Each row comes from the steps of one walk. Every step used is in the known rows, and no mark comes twice. Write the walk behind each row, first mark first.
Known rows:
bozan kazufu: [-0.51 -1.15  2.01  1.44 -1.24 -0.54 -2.14  0.87  0.13  4.34  0.53  0.48
 -2.98  2.87 -0.41  0.72  0.86 -2.48 -1.50  1.03 -2.61  0.46  0.67  1.43]
bagiden fisi: [-2.86  0.21  0.24 -3.26 -0.58  1.94 -1.30 -2.36 -0.83 -0.72 -0.76 -2.34
  3.46  0.64 -0.59  0.63 -3.21  0.62 -0.09  0.46 -0.45 -2.09 -0.18  0.79]
sika rukel: [-1.15 -0.52  2.68  0.16 -1.73  2.12 -1.47  0.01  1.33  0.14  0.26  0.02
 -1.15  0.35  0.26  1.88  1.15 -1.29 -0.71  2.63 -0.94 -1.70  0.69  2.77]
fisi tufuf dibo nure: [-2.72  0.52  2.61 -2.18  2.00 -2.34  3.53  2.13 -3.94 -0.58  1.85  0.23
  2.51  7.74  1.18 -2.14 -0.23  1.49 -0.35 -0.87 -4.89  5.10  1.80  2.59]
bagiden fisi tufuf: [-1.34 -0.17 -2.11 -4.64 -2.55  0.96  2.75  0.18 -1.73  0.01  0.03 -2.78
  3.91  5.31 -1.18 -0.99 -2.59 -0.55 -1.90 -1.58 -2.63  0.94 -2.21  1.11]
bozan bagiden: [-2.31  0.44  1.21 -2.08 -2.26  0.03  0.42  0.38 -0.36 -0.26  1.68  1.07
 -3.15  0.95 -0.79  0.02  2.03 -0.75 -0.30  1.99 -2.56  0.26  1.59  0.32]
nure fisi bagiden: [-4.77 -0.30 -2.26 -3.16 -1.82 -0.01  1.70 -1.27 -0.97 -0.37 -1.75 -1.60
 -1.52  1.95 -0.09  0.79 -0.70  1.69  0.38  0.84  0.32  0.59  2.38  1.46]
kazufu bozan bagiden fisi nupu: [-4.02 -0.55 -0.10 -1.22 -1.98 -0.77  2.72  1.00 -1.22 -1.38 -0.37 -0.53
  3.41  2.08 -3.41  0.42 -2.40 -2.50 -1.68  0.91 -2.82 -1.57 -0.15  1.79]
sika rukel tufuf dibo: [-4.56 -0.84 -0.07  1.43 -0.48 -2.55 -0.33  2.27 -2.04  1.02 -0.68  0.12
  0.83  7.70  2.46  1.05 -0.77 -0.31 -0.73  1.30 -2.69  0.33  0.86  0.50]
kazufu bozan bagiden fisi tufuf: [-4.25  0.77 -1.71 -5.51 -3.82 -0.43  2.89  2.32 -1.77 -0.33  0.48 -0.78
  3.26  7.23 -1.82 -1.94 -1.26 -1.77 -1.45  0.98 -3.49  0.52 -1.49  0.42]
nure fisi: [-4.13 -0.24 -2.66 -0.70 -1.29  1.25  0.35 -1.73 -1.60  1.65 -1.67 -0.35
 -0.77  1.47  1.08 -0.50 -1.16  1.30  3.29 -0.29  2.59  0.66 -0.06  0.25]
rukel tufuf: [-1.36 -0.54 -3.69 -0.54 -0.80 -1.17 -0.39  0.82 -0.12  1.84  0.02  3.68
  1.03  4.23  2.49 -0.53  0.38 -1.04 -0.19 -0.27 -2.34  0.21  0.48 -2.15]
tufuf rukel: [-1.34 -1.21  2.16  1.52  0.88 -0.25  0.94  1.76  0.33 -0.76  0.64  0.30
 -1.34  1.35  1.38  1.12 -1.83  0.26  0.59  2.34 -0.65  3.30 -0.80 -0.63]
dibo nure: [-1.12  0.85  3.10 -2.35  2.32  0.41  0.43 -0.53 -1.00 -0.52  2.15  3.01
  1.15  1.41  1.46 -1.37  1.27  1.11  0.95  0.50 -3.34  2.57  3.05  2.05]
tufuf dibo: [-2.79 -0.15  1.18  1.78  1.27 -3.05  0.85  1.57 -2.80 -0.50 -0.91 -2.88
  0.63  4.08  0.21  0.22 -1.83  1.28 -0.11 -0.17 -0.27  1.14  0.06  0.42]
sika rukel tufuf fisi: [-6.63 -1.46 -1.18 -0.69 -0.15  1.20  0.42  2.28  0.15 -0.32  0.24  0.10
  1.76  4.31  0.27  0.06 -0.17 -0.18  2.29  1.97 -2.91  0.22  0.14 -0.37]
nure dibo: [-2.02 -0.12 -1.53  1.18 -0.28 -1.66  0.35 -0.57 -1.80  2.87 -1.89 -1.07
 -1.28  0.79  2.50 -0.38 -2.90  2.41  1.31 -1.44  0.58  0.88 -0.56 -1.03]
nupu rukel tufuf fisi nure: [-3.56 -2.53 -0.47 -2.94  0.19 -1.28  2.24  3.87 -1.02 -2.41  2.83  1.44
  1.90  3.24 -1.00 -0.46 -0.11  0.49 -0.60 -0.56 -4.97  3.02  3.06  2.52]
nupu rukel tufuf: [-2.38 -2.03 -3.34 -1.15 -2.42 -1.56  0.04  1.23  0.52  1.62  1.89  4.24
  0.32  2.01  2.74  0.10  0.59 -1.18 -0.24  1.99 -2.85 -0.34  0.78 -1.53]
nupu rukel tufuf tuvuv: [-1.52 -2.12 -2.12  1.33  0.50 -3.22  1.08  1.47  0.71  0.11  3.18  3.81
  0.20  4.63  3.50  0.10  1.22  0.31  2.42  2.48 -0.66  2.64 -0.54 -0.24]
rukel nupu: [-1.04 -2.30 -1.78  0.55  2.00 -0.94  2.95 -0.22  1.26  1.11  1.73  1.54
  1.48 -1.72  1.98 -0.41 -1.35 -0.09  1.36 -0.40 -0.71  0.85 -0.57 -2.48]
dibo nure fisi nupu rukel: [-3.59 -3.09 -0.21 -0.58 -1.98 -0.27  3.70 -0.23 -1.10  0.12  2.16  1.47
  0.43 -1.34 -0.18  0.39 -0.93 -0.18  0.75  1.20 -2.00  1.34  1.25  3.38]
nure fisi nupu rukel tufuf dibo: [-6.28 -2.83 -3.25  1.72 -1.54 -4.10  2.97  2.17 -3.44  1.30 -0.31 -0.04
  1.30  6.28  1.75  0.51 -2.63  0.17  0.25  0.22 -1.95  1.40  0.17  0.24]
bozan bagiden fisi nupu rukel: [-3.44 -2.91  0.68 -2.11 -3.83 -0.11  2.71 -0.13 -0.40 -1.23  2.58 -0.87
  0.82 -2.16 -2.31  1.87 -1.85 -1.58 -2.01  2.42 -3.53 -1.59  0.39  2.91]
dibo nure fisi: [-5.07  0.42 -0.16 -2.58  0.53  1.67  0.68 -2.12 -2.42  1.31  0.04  2.01
  0.18  2.56  2.18 -1.53 -0.17  2.25  3.99  0.05  0.00  2.69  2.39  1.81]

Write each row's walk:
[-6.83  0.28  0.57 -1.35  1.39 -0.34  1.24 -1.08 -4.20  0.89 -0.48  0.24
  0.61  5.24  2.40 -1.44 -1.31  3.07  3.94 -0.08 -0.14  3.41  2.42  2.10]  tufuf dibo nure fisi
[-6.93  0.18  0.34 -3.82  0.34 -1.28  2.39 -0.76 -3.00 -0.89 -0.83 -1.10
 -0.37  4.98  0.97 -0.01 -0.77  3.07  0.97  1.04 -1.83  2.72  4.35  2.94]  tufuf dibo nure fisi bagiden
[-2.39 -0.45 -0.04 -2.44 -0.22 -1.28  0.31 -0.65 -3.03  0.94 -1.12 -1.71
  1.18  2.37  1.16  0.23 -4.54  2.94 -0.90 -2.93 -1.96  1.41  1.89  2.57]  bagiden fisi nure dibo
[-2.43 -1.40  0.49 -2.18 -1.10  0.53  3.20  1.91 -1.02 -0.77  0.67 -1.87
  1.80  5.61  0.46  0.38 -3.90 -0.19 -0.92  1.14 -2.72  3.93 -2.46  0.24]  bagiden fisi tufuf rukel
[-4.15 -3.22 -1.34 -1.02  1.97 -0.63  6.49  1.42 -0.47  1.50  2.75  2.65
  1.31  3.90  3.92 -1.30 -2.83  0.70  2.80  0.28 -3.02  6.62 -0.97 -1.51]  dibo nure fisi tufuf rukel nupu
[-8.20 -0.91 -1.09 -2.09 -0.04 -1.20  1.35 -0.34 -3.82  1.72  0.68  2.51
  0.68  5.96  3.75 -1.26 -1.01  2.52  3.84  1.24 -1.69  3.14  2.79  1.37]  nupu rukel tufuf dibo nure fisi
[-6.97 -1.11  2.33 -3.19  0.14 -2.51  2.51  1.06 -3.88 -0.65  3.05  2.48
  2.84  6.58  1.55 -0.27 -1.09  0.49 -0.59  1.79 -7.60  2.51  3.84  2.78]  bozan bagiden fisi nupu rukel tufuf dibo nure
[-4.64 -0.63 -2.32 -0.22 -1.30 -2.79  4.09  2.20 -4.68  0.95 -1.40 -3.89
  1.15  8.86  0.31 -1.26 -2.63  1.35  0.47 -1.95 -0.38  3.61 -1.66  0.89]  nure fisi tufuf dibo
[-2.89 -1.48 -0.71 -2.50  1.20 -1.06  1.96  3.59 -1.42 -2.25  1.58  1.06
  2.33  4.67 -1.19 -0.78 -0.25  0.57 -0.60 -1.95 -4.58  3.45  2.88  2.20]  rukel tufuf fisi nure
[-5.44 -2.44 -1.17 -1.83  0.10 -1.84  5.57  3.35  0.42  0.24  2.45  1.79
  2.63  4.51  1.85 -1.11 -3.22 -1.40  1.14  2.78 -3.38  3.58 -2.02 -3.04]  kazufu bozan bagiden fisi tufuf rukel nupu
[-1.41 -3.42 -1.52  0.50  1.44 -1.55  6.12  2.58  0.88  0.90  2.57  1.23
  1.12  2.43  2.71 -0.44 -2.89 -0.58  0.69  0.27 -2.69  5.05 -2.53 -2.69]  fisi tufuf rukel nupu
[-3.80 -1.24  0.20 -1.61 -0.41  0.32  4.41  2.08 -2.05  0.52  1.10  0.91
 -0.23  6.83  2.31 -1.01 -1.94  0.86  1.70  0.81 -2.50  7.01 -0.86  0.91]  dibo nure fisi tufuf rukel
[-1.63 -3.12 -3.78  0.36 -2.64 -2.22  2.36  1.78  0.16  1.27  1.75  3.79
  1.25  1.80  1.22  0.69 -0.32 -2.36 -1.66  0.70 -3.97 -0.02  0.24 -0.30]  fisi nupu rukel tufuf
[-5.80 -1.32  1.70 -2.24  1.36 -2.49  2.30  0.85 -3.60 -0.57  2.11  1.90
  4.45  6.12  1.88 -0.26 -2.12  0.80 -0.44  0.75 -6.33  2.41  3.04  2.75]  bagiden fisi nupu rukel tufuf dibo nure
[-0.35 -3.32 -0.05  1.07 -2.33 -1.37  3.30  1.13  0.44 -0.69  2.07  0.13
  0.26 -3.01 -1.55  1.50 -0.89 -1.66 -1.81  1.11 -1.97 -0.33 -0.28  2.22]  fisi nupu rukel
[-3.15 -3.02 -3.63 -1.44 -2.92 -1.21  1.68  0.58 -0.25  0.90  1.34  2.59
  2.92  2.15  0.93  1.03 -1.95 -2.02 -1.64  0.93 -4.11 -1.13  0.19  0.06]  bagiden fisi nupu rukel tufuf
[-4.32 -1.31 -2.07 -0.81  0.78 -2.49  1.92  2.36 -2.96  1.19 -0.58 -0.14
  0.56  4.53  1.62 -0.98 -3.03  2.92  0.84 -3.00 -3.13  3.60  1.82  0.72]  rukel tufuf fisi nure dibo
[-6.88 -1.99 -2.22 -3.77 -1.11 -1.41  2.65  2.21  0.19 -2.15  0.81 -0.93
  0.66  2.63 -0.63  0.58 -0.34  0.99 -0.05  2.81 -3.86  0.69  2.32 -0.12]  nupu rukel tufuf fisi bagiden
[-4.91 -1.58 -0.72 -0.79 -0.11 -1.46  1.14  2.32 -2.25  1.22 -0.42 -0.13
  0.04  4.69  1.73  0.03 -2.45  2.28  0.45 -1.71 -3.69  2.68  2.19  2.07]  sika rukel tufuf fisi nure dibo
[-3.77 -3.27 -5.11  0.04 -3.27 -1.61  2.50  0.86 -0.58  2.09  0.87  3.63
  0.81  2.56  1.81  0.44 -0.92 -1.65  0.03  0.54 -2.63  0.27  0.25 -0.21]  nure fisi nupu rukel tufuf
[-6.76 -2.41 -2.70 -1.29 -0.35 -0.44  1.64  2.63 -0.11 -0.56  1.59  0.45
  1.93  2.23  0.25 -0.74 -0.74  0.48  2.63  2.07 -2.64  0.85 -0.09 -1.70]  nupu rukel tufuf fisi
[-5.47  0.28 -0.25 -4.70 -0.34  0.25  1.90 -1.63 -1.60 -0.68 -0.34  0.40
 -0.73  2.91  0.82 -0.14  0.09  2.45  0.99  1.17 -1.72  2.18  4.26  2.70]  dibo nure fisi bagiden
[-4.11 -3.11 -0.85 -2.18 -0.05 -0.58  5.67  1.58  0.18  0.37  3.11  0.48
  1.29  3.29  1.99 -0.04 -3.47 -0.61  0.51  1.55 -4.21  4.11 -1.80 -2.19]  bozan bagiden fisi tufuf rukel nupu
